Each row comes from the steps of one path. Every step used is in the known rows, and no mark comes twice. Write the path behind each row, first mark first.
(in the rows, 128 means zero)
Known rows
rikim > kibegak: [177 168 114 187  93 105 113 145 127 114  87 134 128 161  78  96 158 126
 129 148 182 153  13 110 172 163 146 109 126  91  63  83 122 112 128  82
 128 171 116  96 108 147 166 121 133  89 179 144  94 218 135 138  75 135
 150 127 133 105  83 175 135 148 134 132 153 131 121]
sagif > beval > biso: [165 162 148 125 170 136 101 105 102  89 163 116 141 148 107  49 188 133
 105 134 157 140 114 104 116 151 127 154 146 101 147 121 145 108 108 122
 141 160  88 105 142 135 170 125 134 130 158 120  78 144 105 142  73 121
 134 132 150 134  66 152 122 143 141 153 149 166 130]
lobuken > biso > beval > sagif > mufulif > kibegak: [136 167 164  94 176 141  47 105  74 107 149 123 149 155 127  72 155  90
  53 116 164 108 130 143  95 179  98  99 135 129  89 107 135 120 130 147
 150 149 113 127 160 125 141 132  92  87  91 160 106 190  97 120  76 129
 144 125 119 111  73 137 132 154 137 137 111 180 125]
bufu > vudumud > beval: [127 128 163 173  97 111 138 136  78  61 103  77 147 206 109  52 169 128
  82 120 172 143  92 105 146 156  70  83 125  80  74 118 114 123 123 139
  85 154  87 108 166 199 151 143 111  98 186 136  87 153 164 165  90  90
 116 159 131 164 100 164 170 136 109 183 157 183 157]
biso > beval > sagif > mufulif: [148 165 136 104 184 129  63 107  92 110 152 120 117 161 119  84 143 136
  83 126 153 135 121 126 123 174 111 149 150 126  78 113 130 143 127 155
 153 142 114  93 149 116 142 147 103 108 114 143 120 151  89  97  72 115
 130 128 127 110  65 166 135 152 137 141 121 168 124]
lobuken > biso > mufulif: [153 159 138 171 138 137  69 153  78  87 135  91 121 181 127  59 180  78
 116 128 164 114  43  99  98 143 106 117  84 141  83 126 103 119  97 150
 122 132 106 142 149  82 156  79  97 102 126 175  82 174 134 118  85 115
 153 145 118  67  86 153 143 171 130 139 110 154  87]
lobuken > biso: [141 167 150 187 123 110  65 138  79  96 135  71 126 167 122  86 178 111
  86 115 175 124  66 124 117 161 107 126  93 116  86 116 134  96  98 138
 137 160 105 136 142 144 185  91 113  88 125 145  67 215 121 140  65 113
 150 137 115  74  72 153 121 167 139 152 119 134  89]
sagif > mufulif: [160 153 115 131 147 124  85 133 117 107 124 105 114 184 112  94 114 129
  86 133 167 153 104 137 144 171 119 141 134 104  69 120 133 146 123 132
 150 138 125 102 130 137 184 135 114  98 122 118  96 175  96 134  68 120
 134 130 149 104  64 157 141 147 127 143 115 174 120]
vudumud > mufulif > sagif > beval > biso: [159 143 151 116 179 128  98  98  89  70 171 126 142 162 100  33 187 137
 103 138 151 130 132 106 100 154 119 144 146  99 146 117 139 122 109 134
 139 161 100 111 148 142 148 125 148 126 156 153  79 132  93 139  79 133
 115 154 151 144  78 141 117 139 128 147 145 183 156]
vudumud > beval > biso > mufulif: [163 135 152 141 148 159 113 127  82  75 141 119 147 178 109  22 191  80
 119 139 162 120  79  80 103 137 104 106 121 129 121 124  88 129 107 130
 102 143  88 134 161 109 129 113 107 119 153 168  83 124 132 128 105 117
 139 158 130 110  90 162 157 159 121 155 140 171 134]
biso > mufulif > kibegak > rikim: [164 173 145 137 118 145  80 128  82  96 106 150 156 165  90  60 151  74
 112 163 213 149  65 126 116 159 132  85 110 117  85  82 120 109 124  96
 100 150 123 130 152 126 173 117 156  83 138 173  65 201 126 125  64 148
 149 112 145 112 105 142 122 181 117 148 139 163 121]
bufu > vudumud > mufulif > kibegak > rikim: [158 155 147 148  95 120  98 123  75  79 104 136 169 186  96  58 146  90
 105 167 204 157  86 127 124 162 114  75 119  94  96  95 121 115 138  99
  88 175 113 111 148 174 175 126 167  81 152 156  72 201 137 135  55 137
 127 121 139 137 111 132 121 172 115 168 146 179 143]
sagif > beval > vudumud > mufulif: [155 116 128 134 140 111 102 145 100  49 161 101 139 181 119  64 147 131
 109 131 164 128 126 116  88 142  98 134 119 106 129 143 114 162 123 129
 136 169  83 112 124 161 126 144 115  96 154 135 136 121 109 137  83 106
 108 146 117 128  76 148 126 138 103 171 145 183 130]
lobuken > biso > beval > vudumud > bufu: [147 129 144 138 136 102  85 123 100  82 173  76 143 154 108  47 192 138
 128 101 174 105  99 111  77 160 101 121  98 114  96 135 119 133 139 113
 147 125  85 160 155 171 142 146 117  50 134 126 132 145 125 139 123  62
 101 131 102  98  54 146 149 141 134 161 163 178 118]
biso > beval: [162 170 186 148 157 124  69 124 100 103 149  98 152 143  94  80 159 130
  98 129 169 141  78 105 129 142 126 119  92 124  61 118 124 117 126 128
 118 126 123 114 164 128 167 105 123 101 137 161  88 181 139 110 100 122
 137 122 103 115  92 177 143 145 134 130 122 145 141]
beval > biso > mufulif > sagif: [149 137 148 127 173 140  87 102  58  77 128 125 128 179  97  27 190  93
 121 144 164 110  78 109 100 142 105  97 111 124  90  96  98 145 112 131
 126 128 129 146 155  98 135 116 141 114 141 214  65 139 126 132  89 153
 115 160 143 114 103 137 135 154 108 129 123 185 151]
batigol > kibegak > rikim: [163 158 119 175 100 112  94 137  92  91  82 144 122 178  75  97 138 106
 142 178 231 190  43 116 152 185 144 110 133 101  76  91 150 115 140  72
 126 171 124 124 153 133 204 127 180  79 163 137  49 223 103 115  68 136
 160  94 148  90 107 153 117 173 125 149 174 123  92]
bufu > vudumud: [138 137 136 172 105 101 129 138  72  91  83  89 144 191 122  66 169 126
 114 140 157 152  71 108 161 157  92  90 113  75  64 112 106 133 138 136
 101 148  86  98 142 167 179 118 117 103 175 131  80 173 185 158  65  97
 121 131 131 157 102 147 161 145 118 163 123 175 123]
biso > mufulif > sagif: [142 141 137 138 163 136  74 118  61  78 119 116 119 188  90  42 171 103
 117 144 175 123  64 127 104 147 107  93 102 125  55  96 112 157 112 137
 126 119 144 144 156  98 139 115 136 105 137 221  80 155 130 139  88 153
 110 152 142 112 109 137 137 149 103 119 117 187 145]
bufu > vudumud > beval > sagif > mufulif > biso: [140 134 149  95 139 105 101 121  81 100 134  72 135 184 125  45 150 119
  73 128 158 115 152 122 130 131  98 117 163 106 105 122 122 137 141 159
 141 147 107 105 122 168 142 129 123 106 114 154  96 159 115 156  51  96
 105 148 145 139  69 155 150 141 125 160 155 183 145]
mufulif > biso > beval > vudumud: [176 133 172 109 170 106  85 113 104 105 174  80 151 119 123  61 172 119
 112 121 181  94 124 106  90 113 115 111 109 121 105 116 110 129 140 115
 141 126 105 145 123 124 144 138 115  91 130 155 107 137 131 141  92  89
 130 115 117 106  61 168 146 134 106 143 156 173 116]
mufulif > kibegak > rikim: [163 178 148 144 115 133  82 121  83 102 104 141 160 163  83  73 148  94
 103 162 220 159  75 138 130 168 135  86 115 101  84  80 134 100 130  86
 107 165 128 120 148 156 191 132 169  78 147 151  60 217 128 138  61 149
 143 108 149 120 100 140 113 176 121 151 142 158 128]
batigol > kibegak: [147 140 124 173 117 107  94 154  80  88  71 119 109 186  95 100 134 107
 138 153 199 179  43 114 152 195 115  99 129 102  75 113 144 152 145  88
 161 169 110 142 152 139 187 120 137  83 155 128  72 214 106 131  99 127
 156 109 126  85 100 148 145 149 131 139 159 115  87]
sagif > mufulif > biso > beval > vudumud: [175 136 164  98 170 103  81 112 115 105 185  86 141 124 132  71 161 123
  99 123 176  97 139 105  94 120 114 122 119 125 101 120 114 134 145 123
 151 120 109 140 120 123 145 142 109  94 116 155 115 135 117 135  85  86
 130 114 123 104  52 167 145 136 102 143 154 185 111]

Which path is each row?
[158 131 150 141 141 147 125 131  76  68 129 111 151 189 119  15 198  78
 122 137 153 119  80  72 106 138  93  96 119 117 114 125  79 129 116 140
  98 136  77 126 158 114 129 110 104 121 160 167  79 121 148 127  99 103
 136 154 129 120  96 163 166 158 119 163 144 184 136] -> bufu > vudumud > beval > biso > mufulif
[151 131 175 112 145 130  76 127  78  80 145 109 177 161 116  46 150  84
  83 126 172 110 130 125  84 150  85  68 107 115 113 118 107 143 141 120
 122 164  97 140 147 166 124 135 106  72 128 162 117 166 123 139 101 124
 120 139 102 131  92 135 140 145 110 157 124 186 154] -> biso > beval > vudumud > mufulif > kibegak
[140 166 179 111 182 126  76 101  51 104 150 100 140 138 111  56 188 124
 102 133 165 114 113 112 105 147 116 119 132 139  96 104 121 119 132 141
 134 159  99 110 161 130 118 129 121 106 121 181 108 159 120 112  79 120
 118 131 104 130  84 166 136 149 139 139 143 141 142] -> mufulif > biso > beval > sagif
[154 123 149 118 136 106  94 121  99  89 167  72 149 152 100  40 182 142
 132 113 179 112 109 110  87 146 102 114 108 112 100 130 113 146 154 105
 149 122  90 156 150 181 139 148 130  56 131 128 133 133 128 154 123  64
  87 133 108 114  57 142 153 135 130 159 175 179 138] -> mufulif > biso > beval > vudumud > bufu
[153 124 138 131 135 115  94 122 100  79 158  85 144 158  99  47 185 145
 135 114 176 119  96 110  90 160 103 114 106 109  87 130 111 145 147 102
 146 123  87 152 157 179 141 157 126  58 142 123 138 132 128 138 127  66
  90 133 105 112  63 143 154 134 131 160 164 179 131] -> biso > beval > vudumud > bufu
[134 169 141 124 179 122  62 124  91  76 152 113 116 162  87  72 149 168
  88 130 174 139 103 143 114 164 124 148 125 105  83 110 175 142 105 149
 151 125 133 112 147 117 168 125 141 113 152 166 100 160 104 152  60 143
 119 142 170 142  87 133 114 124 117 124 132 182 140] -> mufulif > sagif > beval
[154 149 143  89 152 113  82 119  85 113 139  76 132 170 118  56 138 118
  78 135 164 120 141 129 128 135 117 129 159 118 108 114 129 141 137 148
 162 150 118 110 118 152 155 126 130 105 101 151  93 172 102 152  48 110
 108 143 143 121  63 152 132 140 132 148 147 165 136] -> beval > sagif > mufulif > biso
[135 149 177 109 166 118  89 103  48  87 142  99 144 159 120  43 189 122
 100 136 155 114 123 101 106 141  97 111 135 131 104 115 105 132 139 156
 121 164  89 100 158 148 106 123 113 110 130 184 116 147 134 110  73 105
 105 136  95 146  93 164 141 146 138 154 143 159 149] -> bufu > vudumud > mufulif > biso > beval > sagif
[159 148 141 106 133 107  90 132 102 117 139  72 138 177 110  63 123 118
  79 133 169 127 133 135 134 123 121 125 141 109 101 120 133 138 132 135
 155 139 122 113 109 156 184 113 136 102 101 148  79 180 106 166  51 109
 114 142 148 118  66 154 141 137 127 142 142 168 138] -> sagif > mufulif > biso
[146 132 156 105 144 129  83 133  79  68 146 111 169 169 122  54 147  95
  76 128 175 117 134 139  82 158  90  82 119 111 121 123 124 143 134 124
 132 165  95 136 139 165 130 143 110  79 130 149 121 160 115 156  91 125
 118 144 120 138  89 123 133 137 108 158 129 191 149] -> sagif > beval > vudumud > mufulif > kibegak
[162 143 123 123 177 111  88 126 111  82 168  99 120 136 119  81 158 149
 112 122 187 119 117 124  95 147 116 147 124 106 112 120 147 143 122 123
 157 138  86 131 119 115 148 159 109  99 157 120 130 123 110 155  76  97
 136 117 147 117  57 146 130 131  98 152 154 179  93] -> sagif > beval > vudumud
[133 141 127 113 160 122  99 117  84  88 132 109 116 197 127  70 146 133
  77 121 155 136 128 125 130 181  84 134 163 106  82 118 122 150 128 159
 141 153  96  93 151 148 130 163  94 101 136 134 118 140 102 124  72 103
 120 144 141 133  69 160 147 142 121 166 139 193 133] -> bufu > vudumud > beval > sagif > mufulif
[160 168 201 126 148 115  67 122 102 114 159  82 160 137  97  60 161 124
  87 129 167 122 102 110 120 111 133 109 105 127  82 117 124 113 133 137
 125 121 130 118 147 137 169  86 135 103 116 180  79 188 131 130  85 111
 125 130 111 120  86 175 142 138 138 129 139 149 154] -> mufulif > biso > beval
[163 116 152 115 123  96 108 137  86  78 143  60 155 177 118  40 147 106
 102 136 167 116 139 119 102 106 102 104 126 116 132 126  99 152 141 126
 131 166 104 128 104 185 144 119 139  94 124 155  99 152 117 169  66 103
  92 149 117 129  77 150 133 137 112 167 160 170 151] -> beval > vudumud > mufulif > biso
[166 142 167 140 172 102  76 112  99  97 178  88 139 120 137  81 185 116
 107 112 180  93 101 101  82 137 107 126  95 124  96 119 116 111 126 126
 143 125  93 148 134 118 150 129 100  84 133 154 107 151 127 121  90  86
 146 111 106  80  57 171 139 149 113 143 141 168  90] -> lobuken > biso > beval > vudumud
[145 140 149  92 148 115  87 117  83 104 141  77 130 180 115  47 140 119
  71 128 167 116 155 131 124 132 105 126 162 117 112 116 130 137 137 149
 150 151 114 113 128 163 146 129 126 102 101 153  94 163  96 154  54 102
 103 148 146 130  65 155 139 139 124 152 158 173 147] -> vudumud > beval > sagif > mufulif > biso
[157 155 153 114 181 134  94  93  88  80 164 125 136 147 102  40 195 135
 103 135 156 129 121 107 103 153 120 148 145 100 136 114 147 113 108 127
 147 151 102 117 146 126 162 129 148 130 157 153  75 137 102 144  72 133
 124 140 157 140  77 144 116 140 135 141 148 179 145] -> mufulif > sagif > beval > biso
[136 167 136 124 183 132  46 136  95  66 165 112 103 166 103  54 165 146
  90 127 164 119  93 129  87 151 118 149 111 124  88 114 162 136  96 166
 151 115 129 125 150  78 159 101 127 118 143 187 102 150 103 140  61 139
 128 142 168 120  84 133 120 139 122 120 124 188 123] -> lobuken > biso > mufulif > sagif > beval
[168 154 136 125 169 160  92 129  93  81 157 124 136 162 114  33 183 101
 125 142 149 124  78  91  96 138 124 134 121 129 130 127 108 130 106 139
 128 131  89 123 149  78 144 106 112 131 145 159  92 125 120 123  88 120
 146 141 143 108  81 149 144 160 129 141 128 173 118] -> sagif > beval > biso > mufulif
[132 179 176 134 185 131  59 101  51  95 152 105 125 136 122  68 204 118
  96 118 163 112  92 107  99 167 102 131 118 143  89 105 122 108 116 147
 137 164  92 116 173 120 121 121 105 102 124 175 105 170 119  94  77 119
 135 126  94 104  78 167 123 161 147 145 128 138 116] -> lobuken > biso > beval > sagif
[140 168 163  89 175 142  57 112  73 109 139 128 148 159 126  67 143  96
  62 124 169 122 125 145 109 178 101  95 139 119  87 101 136 131 137 137
 146 145 113 123 154 129 136 141 101  85  97 159 113 184 103 125  82 137
 140 130 128 124  78 135 136 149 132 137 116 184 138] -> biso > beval > sagif > mufulif > kibegak
